Each row comes from the steps of one path. Every step used is in the known rows, and no mark comes twice. Write the path behind each row, first mark first.
Known rows
bogon, kebem, lubo, riguge: .44 .13 -.09 .20 .10 .20 -.01 .19 .31 -.47 .07 -.30 .25 .20 .29 .03 .07
 -.11 .52 -.45 .39 .10 .33 -.21 .55 .04 -.44 -.25 -.44 -.02 -.07 -.06
 .33 -.10 .38
gofivak, lalin, luri, kebem, lubo, lize: .57 .14 .13 .17 .38 .23 .20 .42 .11 -.38 .23 -.34 .05 .31 .13 -.11 -.47
 -.01 .39 -.29 .61 .39 .29 .21 .41 .10 -.51 -.27 -.65 -.10 -.01 -.25 .33
 -.35 .36
kebem, gofivak, lalin, luri: .50 .16 .26 .05 .15 -.26 .07 .12 .40 -.44 -.10 -.25 .16 .32 .12 -.34 .09
 .11 .41 -.32 .55 .16 .29 .03 .04 .04 -.53 -.33 -.48 -.09 .19 -.33 .15
 -.24 .24
riguge, lubo, kebem, luri: .23 .18 .14 .00 .24 .31 .14 .28 .07 -.46 -.04 -.35 .17 -.09 .17 -.02 .02
 -.19 .57 -.46 .51 .12 .22 .02 .52 -.02 -.41 -.13 -.28 .18 .05 -.12 .06
 -.13 .15
luri, kebem, lubo, lalin: .45 .14 .08 .09 .35 .24 .28 .15 .08 -.29 .21 -.31 .29 .23 .11 .14 -.32
 -.23 .49 -.18 .55 .40 .15 .06 .59 -.08 -.59 -.22 -.48 -.11 -.09 -.13
 .34 -.08 .30
bigop, kebem: .18 .23 .08 -.13 .44 -.10 .46 .41 .16 -.55 .24 -.11 .24 .31 .10 -.02 .00
 .01 .36 -.25 .54 .27 .11 -.22 -.08 .04 -.48 -.22 -.38 .12 -.09 .02 .07
 -.02 .03
bogon, kebem, bigop: .24 .17 .03 .12 .15 -.15 .23 .07 .12 -.52 .10 -.25 .38 .17 .25 -.07 .11
 -.05 .44 -.26 .53 .14 .52 -.24 .30 .01 -.23 -.25 -.24 -.03 .20 .13 .21
 -.06 .39
kebem, lubo, riguge: .40 .16 .02 .09 .09 .04 -.04 .17 .35 -.42 .09 -.26 .13 .12 .17 .03 .10
 -.06 .46 -.42 .35 .11 .11 -.07 .50 -.01 -.43 -.25 -.49 -.11 -.18 -.20
 .13 -.13 .29
luri, lalin, gofivak, kebem, lubo: .30 .29 .22 .23 .38 .01 .01 .52 .36 -.68 .15 -.23 .39 .46 .00 .01 -.05
 -.13 .10 -.24 .70 .31 .19 -.09 .28 .15 -.85 -.45 -.43 -.14 -.11 -.17
 .21 -.22 .41
lize, lubo: .30 .11 -.01 .03 .55 -.03 .19 .28 .18 -.31 .10 -.10 .27 .25 .07 .02 .11
 .21 .23 -.12 .60 .20 .19 -.28 .22 -.12 -.22 -.18 -.27 -.27 -.12 .15 .05
 -.18 .11
bogon, bigop: .17 .09 -.01 .11 .24 -.05 .12 .30 .04 -.40 .11 -.23 .18 .38 .20 -.03
 -.02 .14 .26 -.10 .60 .12 .39 -.28 -.01 .03 -.21 -.14 -.26 -.17 .38 .03
 .14 -.03 .14
lize, lubo, lalin, luri, kebem: .54 -.06 .11 .18 .45 .17 .13 .20 .00 -.29 .12 -.28 .07 .68 .13 -.06 -.27
 -.14 .17 -.12 .60 .35 .24 -.09 .26 -.10 -.38 -.11 -.54 -.29 .05 .19 .29
 -.15 .23
bogon, kebem, lubo, lalin: .46 .26 -.06 .21 .28 .39 .33 .17 .16 -.36 .05 -.31 .37 .13 .22 .18 -.16
 .04 .52 -.32 .54 .26 .37 -.11 .65 .00 -.52 -.19 -.35 -.04 .12 -.16 .40
 -.02 .38
luri, kebem, gofivak: .40 -.10 .10 -.17 .21 -.34 .24 .06 .20 -.50 .12 -.16 .30 .21 .20 -.13
 .08 -.35 .40 -.07 .54 .32 .19 .00 .21 -.17 -.54 -.28 -.36 .10 -.11 .05
 .16 -.11 .19
luri, kebem: .25 -.03 .06 -.08 .37 -.06 .19 .26 .00 -.38 .21 -.15 .21 .39 .08 -.06
 -.13 -.25 .28 .02 .55 .23 .13 -.07 -.07 -.14 -.35 -.22 -.35 -.12 .06
 .11 .17 -.13 .12
luri, kebem, bogon, bigop: .14 .04 .02 .13 .32 -.20 .01 .23 -.04 -.47 .12 -.24 .45 .40 .32 -.17
 -.20 -.15 .38 .03 .60 .39 .32 -.13 .11 .07 -.36 -.42 -.25 -.14 .26 .17
 .36 -.09 .23
riguge, lubo, lalin, luri, kebem, bigop, bogon: .40 .26 .27 .04 .31 -.11 .21 .37 .12 -.66 .19 -.42 .09 .36 .17 -.24 -.17
 -.14 .38 -.41 .52 .51 .17 .01 .41 .11 -.73 -.33 -.55 -.03 .11 .06 .29
 .01 .26
gofivak, kebem, lubo: .19 .37 .23 .06 .56 .10 .21 .50 .28 -.52 .23 -.14 .45 .15 .07 .10 -.08
 .12 .29 -.30 .53 .23 .23 -.12 .37 .18 -.62 -.38 -.40 -.09 -.06 -.21 .15
 -.25 .32
bigop, kebem, luri: .22 .24 .18 -.12 .34 -.16 .22 .25 .10 -.59 .11 -.21 .31 .13 .13 -.11 .06
 -.08 .63 -.34 .47 .32 .17 -.04 .30 .08 -.37 -.32 -.26 .02 -.24 -.06 .07
 .09 .14
lize, lubo, lalin, gofivak, kebem, bogon, bigop: .17 .31 -.01 .49 .36 -.07 .18 .34 .18 -.43 .01 -.21 .46 .58 .36 -.11
 -.19 -.01 .08 -.21 .83 .35 .46 -.27 .43 .26 -.71 -.41 -.34 -.21 .23 .12
 .28 -.27 .41
lubo, lalin, luri, kebem: .45 -.04 .15 .09 .23 .13 .14 .16 .00 -.37 .09 -.30 -.01 .62 .14 -.13
 -.29 -.23 .22 -.11 .55 .27 .19 .02 .07 -.06 -.38 -.14 -.53 -.20 .26
 -.01 .23 -.09 .22
luri, kebem, lubo: .41 .07 .16 -.04 .47 .05 .03 .30 .13 -.50 .20 -.24 .38 .25 .11 .09 -.18
 -.16 .41 -.12 .49 .37 .18 .01 .31 -.07 -.41 -.33 -.37 -.13 -.21 -.03
 .34 -.12 .26
gofivak, lalin, luri: .35 .23 .23 .12 .28 -.03 .05 .29 .25 -.35 -.03 -.24 .06 .43 .03 -.28
 -.07 .22 .32 -.25 .55 .07 .23 -.03 -.20 .06 -.35 -.27 -.47 -.26 .34
 -.31 .13 -.24 .18
gofivak, kebem, luri: .06 .32 .23 .04 .39 -.09 .14 .31 .13 -.45 .10 -.16 .34 .11 .09 -.12 .06
 -.06 .50 -.28 .52 .15 .22 -.06 .39 .16 -.45 -.39 -.28 -.17 .01 -.15
 -.02 -.15 .28
lize, lubo, kebem, gofivak, lalin: .39 .14 .00 .17 .38 .01 .53 .16 .43 -.18 .05 -.22 .36 .13 .11 -.06 .06
 -.11 .60 -.38 .66 .22 .31 -.18 .43 -.04 -.76 -.28 -.55 .12 -.19 -.02
 .23 -.41 .30
lalin, gofivak, kebem, bigop, bogon: .10 .45 .22 .05 .22 -.48 .28 .54 .45 -.76 .13 -.20 .21 .35 .17 -.20 .09
 -.05 .14 -.42 .59 .33 .26 -.14 .14 .30 -.75 -.57 -.43 -.12 -.05 -.02
 .08 -.13 .42

Which path is each row?
.34 .27 .10 .24 .06 .00 -.06 .34 .46 -.57 .08 -.25 .14 .42 .22 -.02 .04
 -.20 .15 -.50 .51 .08 .26 -.11 .42 .17 -.76 -.35 -.57 -.08 -.15 -.22
 .13 -.32 .43
lalin, gofivak, kebem, lubo, riguge
.36 .10 .13 .24 .08 -.22 -.10 .34 .14 -.72 .04 -.39 .21 .67 .11 -.22 .01
 -.34 .30 -.22 .79 .40 .32 -.14 .14 .09 -.58 -.31 -.30 -.09 -.07 .07 .22
 .12 .30
bogon, bigop, kebem, luri, lalin, gofivak
.08 .17 -.02 .19 .28 .20 .16 .37 .03 -.51 .01 -.32 .35 .14 .37 -.06 -.16
 -.02 .36 -.29 .62 .25 .34 -.19 .26 .12 -.52 -.24 -.28 .19 .41 .03 .29
 -.19 .18
riguge, lubo, kebem, bogon, bigop
.13 .26 .24 .25 .15 -.33 .15 .29 .26 -.64 .20 -.24 .30 .50 .02 -.16 .08
 -.31 .07 -.24 .76 .26 .28 -.18 .20 .12 -.74 -.40 -.44 -.14 .08 .01 .02
 -.23 .45
luri, lalin, gofivak, kebem, bigop
.57 .21 .21 .14 .20 .21 .01 .18 .23 -.45 -.05 -.35 .05 .31 .17 .04 -.15
 .19 .30 -.34 .47 .26 .24 .08 .43 .06 -.35 -.19 -.47 -.22 .14 -.35 .22
 -.04 .31
kebem, lubo, lalin, luri
.40 .17 .00 .19 .06 -.19 -.12 .42 .33 -.77 -.14 -.37 .20 .44 .10 -.28
 .15 -.26 .41 -.24 .68 .38 .25 -.09 .21 .08 -.56 -.50 -.20 -.18 -.10 .02
 .28 .15 .41
bigop, bogon, kebem, luri, lalin, gofivak
.09 .33 .02 .39 .14 -.12 .18 .31 .15 -.49 -.02 -.23 .37 .51 .36 -.14
 -.20 -.08 .13 -.22 .77 .28 .42 -.16 .26 .29 -.73 -.43 -.35 -.11 .44
 -.08 .23 -.19 .40
lubo, lalin, gofivak, kebem, bogon, bigop
.31 .24 .11 .00 .21 -.29 .36 .09 .40 -.30 .03 -.17 .33 .05 .05 -.21 .13
 .00 .61 -.24 .60 .19 .20 -.03 .17 -.05 -.69 -.35 -.41 .04 .04 -.27 .11
 -.25 .22
kebem, gofivak, lalin
.34 .17 -.07 .17 .44 .15 .42 .15 .14 -.12 .11 -.18 .19 .22 .07 .09 -.05
 .12 .33 -.19 .65 .22 .15 -.21 .50 -.15 -.42 -.07 -.38 -.24 -.01 .04 .07
 -.14 .16
lize, lubo, lalin
.23 .11 .11 .12 .29 .29 .10 .33 .03 -.46 .08 -.41 .20 .07 -.04 -.07 .01
 -.35 .63 -.30 .61 .29 .04 -.04 .53 -.09 -.62 -.16 -.36 .07 .00 -.02 .08
 -.05 .17
riguge, lubo, kebem, luri, lalin
.37 .09 .13 .12 -.01 -.25 -.23 .19 .25 -.61 -.12 -.32 .12 .39 .00 -.23
 .16 -.31 .29 -.13 .69 .25 .13 .04 .18 -.08 -.41 -.34 -.22 -.23 -.08
 -.14 .03 .03 .31
kebem, luri, lalin, gofivak
.42 .30 .07 .09 .26 .23 .29 .14 .21 -.29 .09 -.27 .24 .03 .10 .17 -.13
 .07 .49 -.28 .51 .28 .14 .02 .62 -.03 -.49 -.19 -.40 -.13 .00 -.31 .20
 -.05 .28
kebem, lubo, lalin
.24 .30 .04 .31 .38 .07 .36 .39 .29 -.37 .07 -.13 .20 .58 .12 .01 -.10
 -.07 -.06 -.29 .82 .16 .31 -.23 .26 .08 -.79 -.23 -.46 -.16 .07 .01 .07
 -.34 .32
lize, lubo, lalin, gofivak, kebem
-.05 .30 .07 .22 .41 -.16 .17 .41 .08 -.50 .12 -.13 .51 .32 .30 -.15
 -.11 .09 .28 -.14 .62 .27 .34 -.25 .16 .30 -.55 -.46 -.28 -.13 .37 .01
 .20 -.19 .28
gofivak, kebem, bogon, bigop
.36 .30 .18 -.09 .52 .03 .30 .42 .26 -.64 .24 -.20 .41 .16 .12 .13 -.06
 .09 .45 -.34 .47 .41 .17 -.11 .30 .10 -.54 -.33 -.38 .08 -.33 -.13 .26
 -.02 .19
bigop, kebem, lubo
.53 .24 .08 .16 .00 .06 .06 .15 .36 -.48 -.11 -.31 .10 .31 .18 .09 -.09
 -.07 .15 -.31 .65 .21 .26 .08 .37 -.03 -.55 -.24 -.35 -.11 -.01 -.33
 .19 -.09 .37
kebem, lubo, lalin, gofivak
.35 .06 .04 .14 .04 -.18 -.05 .29 .28 -.56 -.03 -.24 .06 .53 -.04 -.15
 .10 -.21 .04 -.04 .73 .20 .11 -.08 -.13 -.13 -.50 -.26 -.30 -.19 .08
 -.10 .02 -.07 .21
luri, lalin, gofivak
.16 .09 .06 -.07 .37 -.25 .09 .18 .07 -.48 .08 -.13 .45 .17 .21 -.19
 -.12 -.24 .42 .03 .50 .40 .06 .05 .11 -.03 -.41 -.52 -.24 -.11 .00 .03
 .23 -.15 .20
luri, kebem, bogon
.17 .29 .24 .10 .15 -.18 -.04 .33 .24 -.59 -.06 -.18 .24 .32 .15 -.18
 .09 -.18 .25 -.31 .63 .11 .32 .01 .25 .17 -.51 -.40 -.25 -.14 .01 -.20
 -.02 -.18 .36
lalin, gofivak, kebem, luri
.28 .09 .01 .19 .26 .04 -.03 .20 .05 -.49 .04 -.33 .40 .21 .01 -.17 .11
 -.23 .68 -.11 .60 .30 .22 -.15 .43 -.04 -.37 -.30 -.19 -.17 .03 .08 .21
 .12 .33
bogon, kebem, luri, lalin
.24 .12 .14 .05 .25 -.11 -.03 .18 .08 -.43 .08 -.30 .27 .14 -.11 -.16
 .14 -.19 .63 -.09 .56 .32 -.01 -.01 .40 -.08 -.35 -.32 -.24 -.26 -.09
 -.07 .03 .09 .21
kebem, luri, lalin
.34 .08 .07 -.05 .24 -.33 .41 .22 .24 -.65 .19 -.20 .36 .34 .31 -.07 .11
 -.08 .43 -.31 .60 .38 .40 -.26 .21 .10 -.66 -.22 -.38 .27 -.06 .09 .21
 .02 .14
bogon, bigop, kebem, gofivak
.48 .15 -.05 .23 .14 .00 .19 .15 .30 -.33 -.09 -.23 .06 .48 .15 .03 -.02
 -.04 .03 -.23 .76 .17 .27 -.13 .27 -.13 -.48 -.14 -.34 -.22 .00 -.03
 .09 -.18 .26
lize, lubo, lalin, gofivak
.23 .19 .14 .05 .32 -.11 .14 .29 -.01 -.58 .14 -.29 .34 .31 .23 -.10
 -.01 -.05 .62 -.32 .55 .35 .38 -.17 .34 .18 -.34 -.26 -.27 -.02 -.05
 .07 .20 .13 .19
bogon, bigop, kebem, luri
.54 -.16 .23 -.11 .17 -.32 .01 .07 .23 -.61 .01 -.24 .15 .44 .25 -.22
 .06 -.26 .27 -.14 .51 .33 .28 .04 .13 -.09 -.46 -.29 -.43 -.01 .00 -.01
 .21 -.11 .23
lalin, luri, kebem, gofivak
.17 .39 .05 .30 .36 -.13 .23 .30 .32 -.45 -.04 -.10 .46 .35 .25 -.12
 -.08 -.06 .11 -.24 .74 .33 .21 -.11 .43 .18 -.82 -.51 -.33 -.16 -.01
 -.05 .14 -.35 .39
lize, lubo, lalin, gofivak, kebem, bogon
.31 .30 .14 -.03 .35 -.30 .57 .23 .37 -.43 .18 -.15 .42 .18 .08 -.22 .07
 -.08 .64 -.36 .62 .31 .20 -.10 .11 .05 -.90 -.37 -.50 .26 -.14 -.17 .18
 -.20 .15
bigop, kebem, gofivak, lalin
